Known rows, with every way that one mark hangs from another:
vazab(nanovuv(zogak(segu tafuv))): [-0.72  3.96 -2.87  0.31 -3.67  0.01  1.91  1.57  1.30 -1.77  0.82  2.15
 -2.34  1.44  0.18  0.12]
vogaz(zogak(segu tafuv(damo nanovuv))): [-0.06  0.53 -0.44  0.36 -0.86  1.17 -1.83 -1.51  0.73 -1.19 -0.79  2.68
 -1.85 -2.77 -1.60 -0.20]
tafuv(damo nanovuv(vaso zogak)): [-3.25  0.19  1.29 -1.68 -0.90  0.39  0.12  2.42 -1.08 -1.39 -6.62 -1.67
 -0.05  0.72 -1.29  1.15]
segu(zogak(tafuv(nanovuv))): [-1.29 -0.23  1.18 -0.69 -1.62 -0.04  0.75  3.00  1.97 -3.44 -1.88  3.34
  0.15  0.27 -0.69 -0.45]
tafuv(damo(segu(zogak) vogaz) nanovuv(vaso)): [-1.55  0.14  3.23 -2.92 -1.31  2.17  3.68 -0.01  1.12 -3.36 -6.10 -1.98
  0.67  0.56 -0.39  0.83]
tafuv(damo(vogaz) nanovuv): [-0.55  0.81 -1.81 -2.37 -2.40  0.08  0.36 -0.83  0.07 -3.23 -5.60  2.03
 -0.21  0.27 -1.53  0.71]
vazab(nanovuv): [-1.81  2.06 -5.39 -2.83 -3.82 -0.70  1.28  1.59  1.17 -3.06 -3.92  3.45
 -0.72  2.54 -1.26  0.07]
segu(zogak(tafuv(nanovuv(vaso)))): [-3.03 -0.68  3.14 -0.11 -1.07  0.93  0.45  1.73  1.03 -3.28 -4.11  1.43
  0.91  1.52  0.02 -0.04]
vogaz(zogak(segu)): [-0.43  3.30 -4.40  0.10 -3.12  1.13 -1.12 -1.22  1.81 -0.70 -0.93  3.44
 -2.00 -0.93 -1.57  0.52]
nanovuv(vaso zogak(segu tafuv)): [-2.38  4.01  0.62  1.71 -2.41  1.14  0.43 -2.43  0.07 -1.27 -0.94  0.78
 -1.54  0.68  1.02  0.78]
vazab(nanovuv(vaso zogak(segu tafuv(damo(vogaz))))): [-1.54  3.85  0.79  0.56 -2.54  1.57  1.97 -2.19 -1.01 -2.44 -2.03 -1.23
 -1.90  1.32  1.41  0.70]
segu(zogak): [-1.61  2.07 -2.06 -1.62 -2.47 -0.57  1.36  1.39  1.49 -2.82 -2.42  2.93
 -0.35 -0.37 -0.84  0.00]
tafuv(damo(segu vogaz zogak) nanovuv(vaso)): [-1.62  0.34  2.09 -1.84 -2.03  2.55  2.92 -1.24  0.96 -4.04 -5.69 -1.44
 -0.19  0.58 -0.53  1.62]
vogaz(zogak(segu tafuv(nanovuv))): [-0.08  0.94 -1.31  0.99 -2.24  1.50 -1.91  0.09  2.26 -1.29 -0.38  3.79
 -1.55 -0.68 -1.42  0.08]
vogaz(zogak(tafuv)): [-1.02  1.78 -1.28 -0.20 -2.42  0.33 -2.19 -0.33  1.38 -3.28 -0.91  3.81
 -2.31 -0.84 -0.68 -0.18]
damo(vogaz zogak): [-0.58  3.16 -2.89 -0.12 -4.24  0.37  0.93 -0.50  1.49 -4.49 -2.51  3.21
 -1.30  0.47 -0.30  1.26]
vazab(nanovuv(vaso zogak(segu tafuv(damo)))): [-2.61  3.12  0.32  0.21 -1.63  0.86  1.53 -1.48 -1.16 -1.51 -1.66 -0.83
 -1.85  0.59  0.73  0.18]
tafuv(damo(vogaz) nanovuv(vaso zogak)): [-2.16  1.06  1.87 -1.34 -1.86  1.16  0.54  1.73 -0.96 -2.45 -6.93 -2.03
 -0.11  1.31 -0.65  1.60]
nanovuv(vaso zogak(segu tafuv(damo(vogaz)))): [-1.30  4.28  1.92  1.32 -1.92  1.51  0.86 -4.94 -1.35 -2.10 -1.66 -0.64
 -1.99 -0.85  1.48  0.95]

Rows:
[-2.52  1.88 -0.70  0.44 -2.60  1.29  0.64  1.85  0.71  0.07 -4.37 -0.11
 -0.02  2.27 -0.90  1.53] -> tafuv(nanovuv(vaso zogak(segu)))
[-1.41  2.62  0.27 -1.00 -1.30 -1.04  0.25 -0.86 -0.73 -2.92 -1.02  1.27
 -2.38 -1.92 -0.10 -0.05] -> nanovuv(zogak(tafuv(damo)))
[-0.44  1.46 -2.03  0.47 -2.55  0.43 -0.10 -2.31  1.71 -1.72 -1.24  4.75
 -0.48  0.51 -0.79  0.05] -> zogak(segu tafuv(nanovuv))
[-1.69  2.96  2.57 -2.33 -2.49  1.73  4.06 -0.34  0.05 -4.21 -3.31 -2.83
 -2.06  1.94  1.34  0.60] -> vazab(nanovuv(vaso zogak(tafuv(damo(segu vogaz)))))
[-3.22 -0.74  1.86 -1.19 -0.39  0.34 -0.70 -2.76 -1.04 -3.15 -5.66  1.39
  0.25  0.37 -0.47  0.10] -> zogak(tafuv(damo nanovuv(vaso)))
[-1.65  3.35  3.94 -1.49 -1.90  1.67  2.92 -3.41 -0.20 -3.99 -2.87 -2.27
 -2.09  0.05  1.34  0.89] -> nanovuv(vaso zogak(tafuv(damo(segu vogaz))))
[-1.00  1.90 -0.55 -3.67 -1.37  0.16  3.97 -1.21  1.45 -2.95 -2.10  0.65
 -1.05 -2.36 -0.82 -0.23] -> tafuv(damo(segu(zogak)))
[-1.39  0.37  4.29 -1.17 -2.24  2.61  3.42  0.41  2.56 -4.56 -3.92 -0.27
  0.45  2.34  0.82  0.48] -> damo(segu(zogak(tafuv(nanovuv(vaso)))) vogaz)
[-0.96  0.28  3.30 -0.89 -2.58  3.41  0.32  0.11  2.56 -3.97 -4.30 -0.11
 -0.96  2.21 -0.14  0.85] -> damo(segu vogaz(zogak(tafuv(nanovuv(vaso)))))
[-2.58  3.56 -0.63  0.92 -2.98  1.09  1.69  0.30  0.31 -1.57 -1.24  0.36
 -1.56  2.83  1.01  0.55] -> vazab(nanovuv(vaso zogak(segu tafuv)))
[-1.48  1.33  0.14  0.95 -2.13  2.33  0.79 -2.89 -0.14 -2.22 -4.41  0.20
 -0.10 -0.12 -0.49  1.68] -> tafuv(damo(vogaz zogak(segu)) nanovuv(vaso))
[-3.12 -0.60  2.05  0.94 -1.73  1.13 -0.58  0.57  0.85 -3.97 -3.90  2.09
 -0.02  1.90 -0.10  0.76] -> damo(zogak(tafuv(nanovuv(vaso))))
[-0.56  1.16 -1.22 -0.45 -1.20  0.12 -0.05 -4.04  0.21 -1.60 -1.56  3.77
 -0.85 -1.66 -1.01 -0.17] -> zogak(segu tafuv(damo nanovuv))
[-1.20 -0.03  1.99 -2.60 -1.78  3.20  0.71 -0.31  1.08 -2.92 -6.36 -1.97
 -0.67  0.46 -1.35  1.22] -> tafuv(damo(segu vogaz(zogak)) nanovuv(vaso))
[ 0.29  2.75 -1.50 -0.36 -2.60  0.91  1.37  0.46  0.22 -0.88 -2.78  0.19
 -1.20 -0.76 -1.13  1.26] -> tafuv(damo(vogaz) nanovuv(zogak(segu)))
[-2.58 -0.43  2.76 -2.60 -0.62  1.37  1.78 -3.64  0.42 -3.42 -5.09  0.11
 -0.15  0.38 -0.31  0.21] -> zogak(tafuv(damo(segu) nanovuv(vaso)))
